Known rows, with every way that one mark hangs from another
(J856 (J180 (J367 (J485 J556)))): [ 0.518 -0.475 -1.060  0.220 -0.210  1.524  1.185  1.393 -0.993  0.208
  0.955  2.620 -2.623  3.062 -0.486  1.212  0.354 -0.246 -2.108 -2.965
  6.250  0.139 -0.409]
(J180 (J367 (J350 J556)) J856): [ 0.396 -0.509 -0.835 -0.779 -0.316  0.947  2.720  1.494 -0.042  1.553
 -0.221  0.562 -0.384  2.202 -0.772  1.273  0.724  0.808 -2.901 -1.733
  7.468  0.364 -1.291]
(J180 (J367 (J350 J556))): [ 0.068 -0.655 -0.856 -1.031 -0.162 -0.228  1.650  1.687 -0.072  1.810
 -0.315  0.535  0.180  0.751 -0.532  1.779  0.731 -0.243 -2.154 -1.158
  7.161  0.152 -0.935]
(J856 J180): [ 1.463  0.251 -1.042  0.230 -0.236  0.464  0.403 -0.176 -0.205  2.262
  0.086 -0.055 -3.302  1.117 -0.900  1.054  0.701  0.597 -0.312 -1.777
  1.271  0.012 -0.739]
(J556 (J485 J367)): [-0.467 -0.444 -0.882 -0.437 -0.087  0.203  0.401 -0.915 -2.343  1.208
  0.492  2.549 -0.838 -0.472 -0.522  0.329  0.090 -2.763 -1.958 -1.315
 -1.265 -0.264 -0.289]
(J485 (J367 J350)): [-0.995 -0.793 -1.027 -0.780 -0.176  1.332  0.630 -0.018 -1.052  2.515
  1.623  1.948  1.195 -0.654 -0.330  0.633  0.181 -0.639 -1.645 -1.856
  2.150  0.070 -0.729]
(J485 J367 (J556 (J350 (J856 J180)))): [ 0.468 -0.496 -1.404 -0.264  0.212  0.623 -2.113 -1.457 -2.650  2.384
  2.247  3.215 -5.491  1.876 -0.674  1.933  0.225  2.754 -0.314 -3.431
  1.198 -0.028 -0.085]
(J485 J367): [-1.090 -0.363 -0.873 -0.340 -0.206  0.743  0.550 -0.856 -2.448  1.896
  0.914  1.667 -1.230 -0.878 -0.740  0.334  0.251 -0.336 -2.118 -1.387
 -0.121  0.116 -0.499]
(J367 (J350 J856) (J485 J556)): [-1.656 -1.362 -1.158 -0.645 -0.275  1.326  0.927 -0.169  0.104  1.376
  1.169  2.762  0.831  1.407  0.098  1.459 -0.168  0.442 -0.787 -3.856
  3.828  0.255 -1.324]
(J856 (J180 J367)): [ 1.244  0.239 -0.681  0.358 -0.333  0.582  0.094 -0.364 -0.698  1.363
  0.019  0.160 -3.737  2.000 -0.943  1.316  0.825 -0.141 -1.873 -1.987
  5.769 -0.002 -0.415]
(J350 (J367 J485) (J856 J180)): [ 1.673 -0.623 -1.207  0.250 -0.184 -0.050  2.202 -2.867  0.800  0.972
 -0.462 -0.533 -3.432  1.486 -0.601  2.067 -0.284  0.256 -0.877 -3.316
  1.112  0.133 -1.417]
(J367 J350): [-0.764 -0.454 -0.841 -0.540 -0.320  0.724  0.722  0.158  0.716  2.523
  0.576  0.623  1.539  0.054 -0.301  0.637  0.437  0.019 -0.298 -1.733
  3.576  0.117 -0.828]
(J180 J856): [-0.627  0.105 -0.636  0.115 -0.377  1.268  1.534 -0.683 -0.659  1.639
 -0.230  0.328 -1.447  1.258 -0.973 -0.178  0.518  1.527 -1.600 -1.930
  1.552  0.356 -1.013]
(J856 (J180 (J367 J350))): [ 1.238 -0.197 -0.914 -0.060 -0.354  1.057  0.022  0.343  0.656  2.047
  0.735  0.493 -1.310  2.199 -0.447  1.530  0.689 -0.481 -1.424 -2.341
  7.927 -0.009 -0.693]
(J856 (J180 (J367 J485))): [ 0.754 -0.480 -0.762  0.388 -0.325  1.128  2.418 -0.262 -1.206  0.317
  0.039 -0.103 -2.435  2.139 -0.608  1.168  0.183 -0.377 -1.840 -2.209
  5.506  0.072 -0.591]
(J180 (J367 J350) J856): [-0.774 -0.344 -0.508 -0.145 -0.481  1.916  1.146 -0.056  0.256  1.459
  0.333  0.844  0.445  2.339 -0.589  0.302  0.458  0.399 -2.637 -2.503
  8.153  0.309 -0.987]
(J180 (J367 (J350 J556) J485) J856): [-0.044 -1.260 -0.916 -0.830 -0.386  1.366  5.104  1.751 -0.635  0.452
 -0.045  0.574  1.153  2.422 -0.392  1.159 -0.220  0.739 -2.931 -1.970
  7.431  0.439 -1.496]
(J485 J367 J556): [-1.395 -0.308 -1.140 -0.421 -0.001  1.220 -0.293  0.784 -2.293  1.889
  1.818  4.308 -1.478  0.208 -0.833  0.414  0.590 -0.311 -2.335 -2.287
  0.774  0.119 -0.306]
(J350 J367 J556 (J856 J180)): [ 3.307 -0.135 -1.516 -0.411 -0.076 -1.692  1.291 -1.367  0.944  2.214
 -1.104 -0.607 -5.649  1.346 -1.213  3.137  0.808  0.956 -1.060 -2.271
  0.391  0.090 -1.512]
(J856 (J180 (J367 J350 (J485 J556)))): [ 0.679 -0.932 -1.276 -0.218 -0.292  2.173  1.274  2.044  0.372  0.829
  1.738  2.985  0.020  3.332 -0.138  1.497  0.163 -0.584 -1.801 -3.430
  8.699  0.113 -0.627]
(J556 (J350 J856) J485): [-0.744 -0.576 -0.551 -0.308 -0.110 -1.342 -0.967 -3.280 -1.468  1.447
 -0.681  0.241 -2.205  0.623 -0.369  1.138  0.006  0.622  1.154 -2.034
  0.762 -0.291 -0.196]
(J367 J350 J485): [-1.236 -1.102 -0.888 -0.638 -0.323  1.102  2.958  0.282  0.196  1.365
  0.478  0.531  2.864  0.346  0.103  0.488 -0.410 -0.155 -0.248 -2.035
  3.373  0.209 -1.020]

Rows
[ 1.085  0.018 -0.690  0.372 -0.299  0.444 -0.854 -2.533 -1.043  1.452
 -0.378 -0.112 -5.690  2.104 -0.949  2.338  0.672  0.156 -2.003 -2.974
  5.336  0.006 -1.020]  (J350 (J856 (J180 J367)))
[ 2.037 -1.074 -1.314 -0.753 -0.212  0.434  3.863  2.020 -0.126  1.042
  0.152  0.305 -0.832  2.230 -0.295  2.412  0.096 -0.192 -1.607 -1.762
  7.197  0.118 -1.150]  (J856 (J180 (J367 (J350 J556) J485)))
[-1.632 -0.490 -0.834 -0.212 -0.004 -0.309 -1.776 -1.462 -1.417  1.964
  0.633  2.112 -2.543  1.308 -0.592  1.150  0.356  3.098  0.808 -3.001
  2.557  0.115 -0.168]  (J485 (J556 (J350 J856)))
[ 1.105 -0.163 -0.893  0.106 -0.037 -0.419 -0.909 -2.789 -1.071  2.416
  0.104 -0.804 -4.866  1.604 -0.642  1.814  0.190  3.381  1.420 -2.613
  1.872 -0.044 -0.461]  (J556 (J350 (J856 J180)))
[ 0.007 -1.274 -1.367 -1.485  0.035 -0.189  1.049 -0.628 -1.592  2.688
  0.892  1.423 -1.626 -0.657 -0.553  2.502  0.045  0.321 -2.100 -1.935
  0.941  0.119 -1.645]  (J485 (J367 (J350 J556 J856)))
[ 0.217 -0.926 -0.696  0.281 -0.266  0.230  1.024 -2.771 -2.120  0.490
 -0.012 -0.748 -3.916  2.629 -0.351  1.972 -0.515  2.407  0.018 -2.905
  6.152  0.020 -0.397]  (J556 (J350 (J856 (J180 (J367 J485)))))
[-1.062 -0.994 -1.000 -0.814 -0.088  0.967 -0.165 -2.261 -1.446  2.494
  1.359  1.754 -0.805 -0.477 -0.266  1.638 -0.083 -0.159 -1.658 -2.745
  1.975  0.092 -1.335]  (J485 (J367 (J350 J856)))
[ 2.003 -0.853 -1.409 -0.683 -0.039  0.815 -0.743 -2.131 -0.786  2.190
  1.375  2.288 -2.925  1.232 -0.273  2.411 -0.105 -2.431 -1.441 -2.940
  0.796 -0.389 -1.121]  (J556 (J485 (J367 (J350 (J856 J180)))))
[-1.239 -1.113 -0.574 -0.188 -0.574  2.472  3.506  0.191 -0.228  0.344
  0.472  0.515  1.778  2.541 -0.142  0.110 -0.312  0.264 -2.708 -2.784
  8.111  0.404 -1.147]  (J180 (J367 J350 J485) J856)
[-0.786 -0.320 -0.997 -0.198 -0.008 -1.058 -1.408 -2.050  0.442  1.773
  0.154  1.782 -2.085  1.445 -0.705  1.309  0.399  2.516  0.537 -3.312
  2.958  0.116 -0.162]  (J485 (J556 (J350 J367 J856)))
[ 3.926 -0.314 -1.573 -0.568  0.064 -2.271  1.072 -1.662  1.022  1.533
 -1.634  0.207 -5.275  1.680 -0.935  3.164  0.564 -1.512 -0.989 -2.068
 -0.538 -0.284 -1.326]  (J350 J367 (J556 J485) (J856 J180))
[ 0.154 -0.694 -1.012  0.077 -0.129  0.896  0.843  1.045 -1.602  0.404
  1.287  1.986 -2.101  3.388 -0.433  0.984  0.028  2.042 -0.266 -2.872
  7.381  0.068  0.352]  (J856 (J180 (J367 (J485 (J556 J350)))))
[-0.056 -0.892 -0.850 -0.994 -0.265 -0.456  0.836 -0.467 -0.437  1.841
 -0.548  0.260 -1.759  0.972 -0.672  2.822  0.630  0.126 -2.179 -2.047
  6.916  0.165 -1.340]  (J180 (J367 (J350 J556 J856)))
[-0.972 -0.787 -1.175 -0.152 -0.275 -0.001  1.258 -1.645  0.442  0.523
  0.113  2.151 -1.238  1.341 -0.509  1.336 -0.008  0.064 -1.440 -3.710
  1.892  0.282 -1.100]  (J350 (J367 (J485 J556)) J856)
[-0.668 -0.030 -1.043 -0.175 -0.051 -0.813 -0.642  0.083  0.755  1.805
  0.518  1.961 -0.267  1.266 -0.609  0.306  0.479  2.035  0.708 -2.116
  3.103  0.134  0.324]  (J485 (J556 (J350 J367)))
[-1.805 -0.795 -1.037 -0.493  0.099  0.261 -1.908 -1.796 -3.208  1.986
  1.892  3.280 -2.982  0.562 -0.631  1.203 -0.059  2.587 -0.598 -2.967
  1.006  0.071 -0.053]  (J485 J367 (J556 (J350 J856)))
[ 1.769 -0.275 -1.199 -0.794 -0.081 -2.322  2.248  0.259  0.956  1.071
 -1.652  0.673 -0.915  0.283 -0.810  1.449  0.740 -2.365 -1.138 -0.725
 -0.423 -0.135 -0.739]  (J350 J367 (J556 J485))
[ 0.606 -0.913 -1.206 -1.149  0.030 -1.120  0.640 -1.522 -2.895  1.288
 -0.243  2.161 -3.776 -0.433 -0.792  2.322  0.206 -1.962 -2.375 -1.592
 -2.380 -0.216 -1.081]  (J350 (J556 (J485 J367)) J856)
[ 0.932 -0.328 -1.118 -0.618 -0.084 -2.091  1.493 -1.655  0.552  1.843
 -1.650 -0.463 -3.256  0.067 -1.012  2.351  0.815  0.659 -1.350 -1.818
  0.526  0.176 -1.490]  (J350 J367 J556 J856)
[-1.867 -0.706 -0.697 -0.144 -0.356  1.300  1.411  1.015 -1.480 -0.076
  0.738  2.738  0.080  1.817 -0.529  0.473  0.302 -0.592 -2.472 -2.730
  6.330  0.250 -0.262]  (J180 (J367 (J485 J556)))
[ 2.461 -0.203 -1.112  0.059  0.035 -1.916 -0.815 -3.593  0.793  1.471
 -0.874 -0.253 -4.129  2.094 -0.510  1.909  0.065  0.240  1.129 -2.786
  1.094 -0.394 -0.269]  (J556 (J350 J367 (J856 J180)) J485)
[ 1.431 -0.469 -1.150 -0.253 -0.154  0.714 -0.448 -1.638  0.830  2.897
  0.597 -0.041 -2.879  1.607 -0.425  2.407  0.258  0.751 -0.076 -3.210
  3.151 -0.003 -1.474]  (J367 (J350 (J856 J180)))
[ 1.384 -0.604 -1.540  0.127 -0.134  0.360  1.073 -1.368  0.982  0.927
  0.393  1.940 -3.512  2.665 -0.593  2.000  0.075  0.350 -1.119 -4.156
  1.904  0.157 -1.182]  (J350 (J367 (J485 J556)) (J856 J180))
[ 0.137 -1.017 -1.405 -1.416  0.031  0.106  2.013  1.415 -1.390  2.695
  1.190  1.839  0.518 -0.804 -0.493  1.534  0.342 -0.189 -2.065 -1.069
  1.370  0.107 -1.014]  (J485 (J367 (J350 J556)))
[-1.390 -0.683 -0.356  0.219 -0.583  1.962  3.535 -0.603 -1.727 -0.279
 -0.272  0.356 -0.554  2.274 -0.618 -0.118 -0.194  0.420 -3.100 -2.302
  5.954  0.449 -0.893]  (J180 (J367 J485) J856)
[-1.399 -1.130 -1.200 -0.743 -0.318  1.662  1.869  1.873  0.353  1.322
  1.381  3.028  2.867  1.214 -0.002  0.475 -0.143 -0.223 -0.656 -2.869
  4.263  0.237 -0.866]  (J367 J350 (J485 J556))
[ 3.136 -0.622 -1.310 -0.901 -0.148 -0.421  1.282  1.644  0.418  1.438
 -0.402  1.095 -1.905  2.394 -0.472  2.503  0.778 -2.585 -1.630 -1.397
  6.270 -0.343 -0.814]  (J856 (J180 (J367 (J350 (J556 J485)))))
[ 0.470 -0.822 -1.181 -0.651 -0.177 -1.376  4.514  0.713  0.244  0.665
 -1.240 -0.240  0.225  0.102 -0.584  1.299  0.045  0.082 -1.160 -1.193
  0.666  0.250 -1.206]  (J350 (J367 J485) J556)
[ 1.216 -0.839 -1.376 -0.486  0.024  1.443 -0.454 -1.930 -0.958  2.958
  1.758  1.467 -3.178  0.860 -0.465  2.361 -0.005  0.158 -1.397 -3.135
  1.754 -0.022 -1.364]  (J485 (J367 (J350 (J856 J180))))
[-1.141 -0.729 -0.530 -0.323 -0.421  0.572 -0.701 -2.065 -0.088  1.660
 -0.041  0.502 -0.972  1.086 -0.390  1.721  0.401 -0.394 -1.817 -2.889
  7.547  0.117 -1.134]  (J180 (J367 (J350 J856)))
[ 1.015 -0.834 -0.925 -0.952 -0.285  0.439  2.442  1.523  0.040  0.906
 -0.636  1.402 -0.015  2.599 -0.626  1.282  0.632 -1.608 -2.872 -1.627
  6.456  0.025 -1.072]  (J180 (J367 (J350 (J556 J485))) J856)
[-1.154 -1.007 -0.775 -0.082 -0.146 -1.085  1.857 -3.467 -0.215  0.705
 -0.545 -0.924 -0.585  0.689 -0.191  0.975 -0.770  2.242  0.841 -2.554
  1.841  0.204 -0.615]  (J556 (J350 (J367 J485) J856))
[-0.516 -0.384 -0.732 -0.034 -0.160 -1.451 -0.393 -3.518  0.187  1.880
 -0.662 -0.822 -2.091  0.423 -0.621  1.189  0.133  2.502  0.949 -2.376
  2.206  0.099 -0.410]  (J556 (J350 J367 J856))
[ 0.766 -0.484 -0.969 -0.915 -0.081 -1.779  0.805 -1.252 -1.180  1.327
 -1.661  0.764 -3.317  0.249 -0.903  2.298  0.630 -1.186 -1.049 -1.489
 -0.919 -0.184 -1.234]  (J350 (J556 J485) J856)
